Every row comes from one small tree of marks. The marks that hang from a mark follow it in brackets, in the order of their numbers. Every link used is in the known rows. Which tree was each row made from?
Known rows
z_241(z_661): [ 0.88  0.81  1.31 -0.43  0.18  0.61 -2.42  1.21  1.24 -0.05  0.82  0.86
 -0.27  0.83 -1.45 -2.56  1.47 -0.37 -1.29  0.36]
z_170(z_566(z_241(z_661 z_839(z_914)))): [-1.77 -0.45 -0.90  0.38 -1.50 -0.97 -3.62  2.31  1.07  1.14  5.11  1.83
  0.17  3.69 -0.65 -2.55  2.84  2.53 -1.46  0.76]
z_661(z_241(z_839 z_851)): [-2.02 -0.76  1.49 -4.09  1.23 -2.47 -2.41 -1.73 -0.77 -1.80  2.36  0.24
 -3.55  2.35 -4.79 -3.66  1.10 -0.79 -0.04  0.61]
z_851(z_634): [-1.63  0.07 -1.49 -0.16 -0.91  0.36  0.06  0.52  1.73  1.74  0.74 -1.43
 -1.33  0.84 -1.44 -0.44  1.90 -1.16 -0.22  0.32]
z_445(z_30(z_634)): [ 1.83  0.71 -2.22 -0.62 -0.64  0.67 -0.23 -1.83 -0.14  4.48 -2.04 -1.81
 -1.98 -0.31 -0.79 -1.04  0.78 -3.04 -2.06  2.52]
z_839(z_241 z_914): [-0.72 -0.25  1.14 -0.20  2.70 -1.39  0.69  1.52 -1.11 -3.00  1.51  1.70
 -1.32  2.84 -0.18 -0.07  0.17 -1.12  1.26 -2.41]
z_914(z_733 z_839(z_241(z_661 z_851(z_634)))): [-1.13 -0.13  2.22 -4.48  4.73  2.40 -1.41  3.77 -0.19 -1.14  1.42  2.91
 -2.11  5.45 -3.65 -6.35 -0.19 -3.74  0.59 -5.95]
z_839(z_241(z_851)): [-0.31 -0.58  1.41 -2.56  1.28 -0.89 -0.10  0.04 -0.48 -1.40  0.97  0.60
 -1.99  0.69 -2.36 -3.96  0.85 -2.85  0.25 -0.87]
z_839(z_241(z_661 z_851(z_634)) z_914(z_733)): [-2.08 -0.37  1.94 -2.91  3.74  0.43 -2.50  3.69 -0.80 -2.68  3.78  3.29
 -2.41  5.21 -4.57 -5.94  1.80 -4.55  0.93 -3.16]
z_170(z_566(z_241)): [-1.20 -1.07 -1.87  1.04 -3.27  0.26 -0.60  2.03  1.97  3.04  1.62  0.68
  1.24  1.18  0.68 -0.75  1.70  1.80 -0.75  2.13]
z_566(z_170 z_241(z_839 z_851(z_634))): [-3.47 -3.99 -3.24 -4.19 -3.79  1.18 -1.09  0.30  0.43  1.62  4.25 -3.07
 -1.49  1.01 -3.81 -5.08  5.32  0.02 -1.95  2.66]
z_30(z_634): [ 0.71  0.67 -0.78  0.12 -1.15  0.57  0.51  0.08  1.06  2.58 -0.67 -1.71
 -2.05 -0.28 -0.60  0.72  1.73 -1.58  0.14  2.16]
z_839(z_914(z_733)): [-1.32 -0.49  0.63  0.15  3.17  0.44 -0.27  2.15 -2.81 -2.62  1.53  3.12
  0.86  3.11  0.37  0.68 -1.99 -0.43  2.11 -2.92]
z_914(z_839): [ 0.05 -0.20  0.36 -0.98  2.58  1.52  0.96  1.13 -0.67  0.11 -0.60  0.95
  0.02  2.40  0.60  0.77 -1.37  0.35  0.91 -3.25]
z_566(z_170 z_241(z_661)): [-0.17 -2.98 -0.96 -1.96 -3.60  2.76 -1.24  3.01  2.00  0.93  1.57 -0.82
  0.94  0.72 -1.64 -3.77  4.49  1.37 -2.57  3.15]
z_170(z_566(z_241(z_661 z_839))): [-1.14 -0.10 -0.96 -0.19 -2.75 -0.66 -3.69  1.57  2.21  2.24  3.99  0.71
 -0.01  2.18 -0.77 -3.69  2.79  2.61 -2.54  1.31]
z_784(z_170(z_566(z_241(z_851)))): [-2.53 -2.63 -1.09  0.29 -3.94 -0.33 -2.18  2.53  0.31  3.44  1.84  1.14
  1.00  2.30 -0.42 -2.25  4.03  2.96 -1.17  0.93]
z_170(z_566): [-0.30  0.13 -0.71  1.49 -1.55 -0.54 -0.35  0.90  0.99  2.65  1.34  0.98
  0.63  1.33  0.03  0.20  1.26  1.53  0.49  0.28]
z_914(z_733 z_839(z_241(z_851(z_634)))): [-1.82 -0.76  1.19 -4.10  4.64  1.97  0.61  2.77 -1.21 -1.08  0.77  2.20
 -1.90  4.73 -2.42 -4.27 -1.43 -3.51  1.71 -6.26]
z_914(z_733 z_839(z_241(z_661 z_851))): [ 0.07 -0.20  3.32 -4.32  5.44  2.15 -1.40  3.39 -1.40 -2.41  0.85  3.94
 -1.23  4.83 -2.53 -6.04 -1.57 -2.90  0.83 -6.22]
z_241(z_661 z_839): [ 0.06  1.16  1.14 -1.42  0.66 -1.08 -3.80 -0.54  0.37 -0.95  2.88  0.06
 -1.51  1.23 -1.79 -3.76  1.39  1.03 -2.18 -0.94]
z_784(z_170(z_566(z_241))): [-2.24 -2.00 -1.27  1.56 -4.11 -0.43 -1.45  2.96  1.08  3.37  1.03  0.80
  1.35  2.30  1.21 -0.42  3.39  4.42 -1.54  0.28]

Which tree is each row?
[-3.04 -0.06  0.65 -3.17  2.95 -0.15 -4.89  1.29 -1.74 -1.69  5.96  2.01
 -2.47  4.80 -5.07 -5.97  2.22 -2.50 -0.09 -2.34] => z_241(z_661 z_839(z_914(z_733)) z_851(z_634))
[-2.74 -0.78 -1.81 -1.70 -3.17 -0.24 -4.37  1.53  2.56  3.59  5.38  0.06
 -1.34  2.81 -3.65 -6.05  4.86  0.11 -2.30  2.31] => z_170(z_566(z_241(z_661 z_839 z_851(z_634))))
[-2.87 -1.05  0.79 -2.50  3.66 -0.10 -0.32  2.60 -1.94 -2.61  3.10  2.55
 -2.17  4.48 -3.28 -3.64  0.45 -4.29  2.06 -3.50] => z_839(z_241(z_851(z_634)) z_914(z_733))
[-2.71 -1.20  1.50 -3.49  2.54 -2.78 -2.42 -0.90 -2.13 -2.98  3.67  1.51
 -3.36  4.08 -4.67 -2.29  1.16 -0.92  1.07 -0.05] => z_661(z_241(z_839(z_914) z_851))
[-0.64 -3.77 -0.70 -3.49 -3.40  2.87 -2.09  2.53  1.01  1.05  2.52 -0.35
  0.49  0.76 -3.66 -5.97  5.27 -0.48 -2.11  3.90] => z_566(z_170 z_241(z_661 z_851))
[-2.74 -4.43 -3.07 -3.30 -4.24  2.73  0.18  1.87  1.24  2.47  2.40 -2.32
 -0.35  0.69 -3.49 -4.00  5.43 -1.09 -1.21  3.87] => z_566(z_170 z_241(z_851(z_634)))
[-2.56 -1.74 -0.26 -0.70 -3.46 -1.09 -4.93  2.17  0.56  2.71  3.97  1.15
 -0.12  3.24 -1.69 -4.94  5.06  3.65 -2.72  0.25] => z_784(z_170(z_566(z_241(z_661 z_839 z_851))))
[-2.53 -1.20 -0.22 -1.52 -0.12 -0.11 -4.61  2.79 -0.83  0.29  5.96  3.56
  0.33  4.53 -2.30 -5.30  1.95  0.63 -0.53 -0.23] => z_170(z_566(z_241(z_661 z_839(z_914(z_733)) z_851)))
[-1.63 -2.96 -1.07 -2.23 -1.79  0.93 -2.48  2.26 -0.13 -1.10  4.66 -0.29
 -0.10  2.73 -1.73 -3.47  4.42  2.44 -2.22  1.34] => z_566(z_170 z_241(z_661 z_839(z_914)))
[ 0.99  0.67  2.41 -2.27  3.61  1.09 -0.34  2.58  0.79 -1.28  0.02  1.79
 -1.53  3.70 -0.95 -2.91  0.00 -0.84 -0.35 -4.51] => z_914(z_839(z_241(z_661)))
[-3.08 -1.22  1.99 -3.98  3.75 -2.12 -2.57 -0.01 -3.10 -3.91  3.64  2.76
 -2.84  4.85 -4.49 -3.06 -0.43 -1.23  1.65 -1.79] => z_661(z_241(z_839(z_914(z_733)) z_851))
[-2.19 -4.05 -2.05 -4.07 -3.00  0.83 -1.09 -0.17 -0.94  0.26  3.64 -1.84
 -0.46  0.33 -2.56 -4.78  3.77  1.07 -1.70  2.46] => z_566(z_170 z_241(z_839 z_851))
[ 0.53  0.00  2.66 -3.66  3.83  1.18 -1.10  2.09 -0.13 -1.18  0.92  2.20
 -1.91  3.74 -2.78 -4.90  0.66 -2.53  0.08 -3.75] => z_914(z_839(z_241(z_661 z_851)))
[-1.96 -0.04  0.43 -0.86  3.35 -1.23 -1.64  0.24 -3.49 -3.32  3.43  2.03
 -0.51  3.23  0.01 -0.59 -1.87  0.93  0.96 -3.94] => z_241(z_839(z_914(z_733)))
[-1.67 -1.78 -1.65 -0.41 -3.07  0.25 -1.27  1.58  1.04  3.10  2.52  1.07
  0.77  1.21 -1.19 -2.68  2.36  0.15 -0.30  2.82] => z_170(z_566(z_241(z_851)))
[-4.35 -1.21  0.77 -4.15  3.02 -1.75 -2.55  0.42 -1.69 -2.56  4.24  1.57
 -3.92  5.57 -5.73 -3.38  1.06 -2.10  1.44 -1.56] => z_661(z_241(z_839(z_914(z_733)) z_851(z_634)))
[-1.06 -0.33  1.69 -0.85  4.20 -0.55  0.38  2.71 -2.30 -4.12  1.50  3.28
 -0.63  3.76  0.00 -1.09 -1.87 -1.51  1.86 -4.60] => z_839(z_241 z_914(z_733))
[-3.08 -2.03 -1.25 -0.15 -4.48  0.40 -3.90  3.81  2.50  4.67  2.95  0.62
 -0.17  3.58 -2.59 -4.46  6.50  1.84 -2.29  1.45] => z_784(z_170(z_566(z_241(z_661 z_851(z_634)))))
[-1.91  0.40  0.11 -3.36  0.09 -0.58 -4.68 -0.66  0.85  0.72  4.62 -0.74
 -3.19  2.03 -5.39 -6.53  3.94 -2.07 -1.90  0.32] => z_241(z_661 z_839 z_851(z_634))
[-3.33 -1.09 -1.83 -1.11 -1.92 -0.51 -4.35  2.26  1.42  2.49  6.50  1.21
 -1.17  4.33 -3.57 -4.85  4.92  0.07 -1.33  1.77] => z_170(z_566(z_241(z_661 z_839(z_914) z_851(z_634))))
[-0.79  0.15  1.31 -3.06  0.62 -0.05 -2.27  1.50  2.01 -0.03  2.31  0.17
 -3.24  2.04 -4.92 -6.63  3.76 -4.17 -1.11 -0.31] => z_839(z_241(z_661 z_851(z_634)))
[-0.66 -0.09  1.59 -3.77  3.14  1.46 -1.11  2.49  1.15  0.07  1.49  1.12
 -2.86  4.30 -3.84 -5.20  2.04 -3.34 -0.14 -3.48] => z_914(z_839(z_241(z_661 z_851(z_634))))
[-2.13 -0.50 -0.48 -0.10 -0.30 -0.25 -3.83  3.26  0.07  0.19  5.12  3.17
  0.72  4.49 -0.46 -3.30  1.20  2.29 -0.90 -0.98] => z_170(z_566(z_241(z_661 z_839(z_914(z_733)))))
[-2.24 -1.78 -1.22 -3.05 -1.19 -0.55 -2.40 -0.80 -0.71 -0.36  3.18 -0.62
 -0.92  0.26 -1.60 -4.29  1.17 -0.32 -1.75  1.66] => z_566(z_241(z_839 z_851))
[-2.52 -0.88  0.65 -2.59  3.60 -1.12 -2.51 -0.38 -4.54 -3.20  4.49  2.56
 -0.97  3.20 -2.29 -3.07 -1.02 -1.11  1.52 -3.03] => z_241(z_839(z_914(z_733)) z_851)
[-4.34 -2.27 -2.29 -0.56 -4.19 -1.19 -3.10  1.72  0.94  3.97  3.87 -0.52
 -0.90  3.24 -1.77 -3.42  5.30  3.01 -2.01  0.25] => z_784(z_170(z_566(z_241(z_839 z_851(z_634)))))
[-2.55 -0.46  1.73 -2.45  3.56 -2.22 -1.80  0.51 -2.08 -4.01  2.63  2.34
 -2.39  4.82 -2.50 -0.85 -1.21  0.66  1.18 -2.62] => z_661(z_241(z_839(z_914(z_733))))
[-0.77 -0.36  3.11 -2.79  4.47  0.09 -2.58  3.22 -2.15 -4.08  3.24  4.53
 -1.29  4.56 -3.39 -5.62  0.30 -3.63  1.17 -3.50] => z_839(z_241(z_661 z_851) z_914(z_733))
[-0.49 -0.45 -0.80  0.68 -3.19  0.67 -2.53  2.99  3.01  3.00  2.30  1.39
  1.06  1.86 -0.48 -2.81  2.84  1.55 -1.77  2.37] => z_170(z_566(z_241(z_661)))
[-2.91 -1.81 -1.73 -0.66 -1.41 -1.29 -2.44  0.89 -0.84  1.26  5.31  1.59
 -0.05  3.06 -1.26 -2.45  2.34  1.13 -0.02  1.20] => z_170(z_566(z_241(z_839(z_914) z_851)))
